Each row comes from the steps of one walk. Every step used is in the known rows, and no mark comes twice. Write the walk behind each row, first mark first.
In the rows, 128 means zero.
Known rows
tavis nafiteg difof: [155 131 106 101 116 135  84 108 153 141 119 134 118 130 120  67 108 140
 154]
ziser tavis livad gananon nafiteg: [180  88 107 129 107 123  74  60 152 171  95 133 116 131 163  67 119 147
 158]
ziser tavis nafiteg difof: [158 145 102 131 117 138  90 104 154 144 101 135  93 132 145  73 108 137
 156]
gananon nafiteg: [158 112 104  67  98 112  89  87 134 164 112 153 126 137 121  88 125 144
 140]
ziser tavis nafiteg gananon: [144 140  92 126 109 141  91 100 167 153 137 151 106 128 142  84 119 144
 167]
livad gananon nafiteg tavis: [199  90 130  97  99 121  88  87 144 164 113 105 125 136 137  88 108 154
 169]
livad nafiteg difof ziser: [174 154 121  76 120 124  75  73 133 129 120 111  81 145 164 104 137 114
 153]
difof gananon: [134 155  88  69 105  92  80 108 125 159 134 197 122 117 128  76 133 121
 153]
difof nafiteg tavis livad gananon: [174 107 133 142 116 102  54  98 133 142 130 108 149 130 153  53 123 129
 183]
tavis difof nafiteg: [126 166 116  88 124  83  68 123 114 144 118 164 152 144 109  51 135 122
 134]
ziser tavis livad: [141 141  72 119 115 115  86  98 129 157  97 163 106 139 176  74 139 135
 170]
ziser tavis livad difof: [154 164  73 113 111 132 101  89 144 162  83 155  96 137 198  91 132 144
 166]
gananon nafiteg difof: [167 119 114  75 104 139  87  92 133 146 113 118 107 129 128  75 101 142
 141]
difof gananon nafiteg tavis livad: [165  98 119 134  98 113  54 115  97 109 124 166 135  97 164  53  93 139
 180]
difof ziser tavis livad gananon nafiteg: [181  98 120 128 116 106  52  48 144 133 102 125  95 119 181  72 145 124
 161]
livad nafiteg difof gananon: [166 150 116  87 108 130  81  89 133 150 129 152 102 134 144  82 100 121
 151]
nafiteg tavis difof: [150 167  98  86 120 110  90 153 102 141 101 147 126 145 143  70 116 153
 172]
tavis livad nafiteg: [162 122  95  96 113 120  78  81 131 167 109 153 128 157 161  88 130 143
 163]

Which walk is each row?
[164 163 124 109 113 108  75 134  97 134 112 170 129 141 154  75  98 141
 167]
livad nafiteg tavis difof gananon
[162 131 101 136  97 127  75  79 131 138  96 181 107 103 189  72 105 135
 153]
ziser tavis livad difof gananon nafiteg
[175 111 117  94  96 119  91 110 115 143 111 128 121 135 141  93 109 152
 168]
gananon nafiteg tavis
[144 150 104 125 119 123  72  87 159 115 145 147  84 115 159  88 147 120
 170]
difof ziser tavis nafiteg gananon
[167 130 121  97 111 117  84 138  99 131  98 136 136 140 136  67  97 162
 159]
gananon nafiteg tavis difof
[149 117 111  80  95  99  73  92 123 149 128 188 128 108 121  72 114 129
 140]
difof gananon nafiteg
[133 148 110  85 106 113  74  99 144 149 172 137 134 131 118  75 133 119
 153]
difof nafiteg gananon
[190 100 127  76 105 138  83  66 162 169 118  97 111 129 123  70  99 146
 145]
livad gananon nafiteg difof
[152 142 124 112 109  96  77 121 115 137 129 129 134 138 137  82 130 121
 166]
difof nafiteg tavis
[132 180  97  60 133  85  70 117 110 124 111 166 109 132 140  72 158 124
 150]
tavis difof ziser
[177 168 116 108 120 128  84  66 136 130 101 109  56 147 187 109 138 109
 157]
livad nafiteg difof ziser tavis
[163 142  99  69 104 142  96  83 155 173 149 131 115 155 142 110 122 144
 162]
livad nafiteg gananon
[161 155  98 119 105 124  76 119 116 124 116 165 118 105 192  73 106 138
 189]
nafiteg tavis livad difof gananon
[164 143 102 129 122 108  65  64 125 128  98 145  83 146 203  99 157 117
 168]
difof ziser tavis livad nafiteg
[152 163  88  80 121 109  71  79 133 123 111 149  99 120 192  90 159 125
 167]
tavis livad difof ziser
[156 129  90 112 113 120  79 126 109 136 112 137 123 133 174  73 122 148
 194]
nafiteg tavis livad
[155 143 118 101 127 119  61  93 145 105 127 128  95 115 137  73 134 119
 155]
tavis nafiteg difof ziser
[133 182  79  92 123 105  99 125 120 163  86 171 106 149 148  71 133 141
 148]
ziser tavis difof
[174  91 112 120 102 125  70 111 107 125 108 128 132 124 166  70 103 156
 180]
gananon nafiteg tavis livad
[146 147 107 106 113 109  70  88 139 145 116 147 139 131 156  70 135 125
 151]
tavis livad difof nafiteg
[143 162  96  79 108 120  77 111 127 141 135 164 104 109 133  63 109 117
 154]
nafiteg difof gananon
[144 153 106 106 110 136  69  90 153 135 154 129 136 121 163  68 122 129
 163]
tavis livad difof nafiteg gananon
[142 150 109 115 109 101  73 114 107 137  97 198 118 116 138  53 106 134
 134]
ziser tavis difof gananon nafiteg
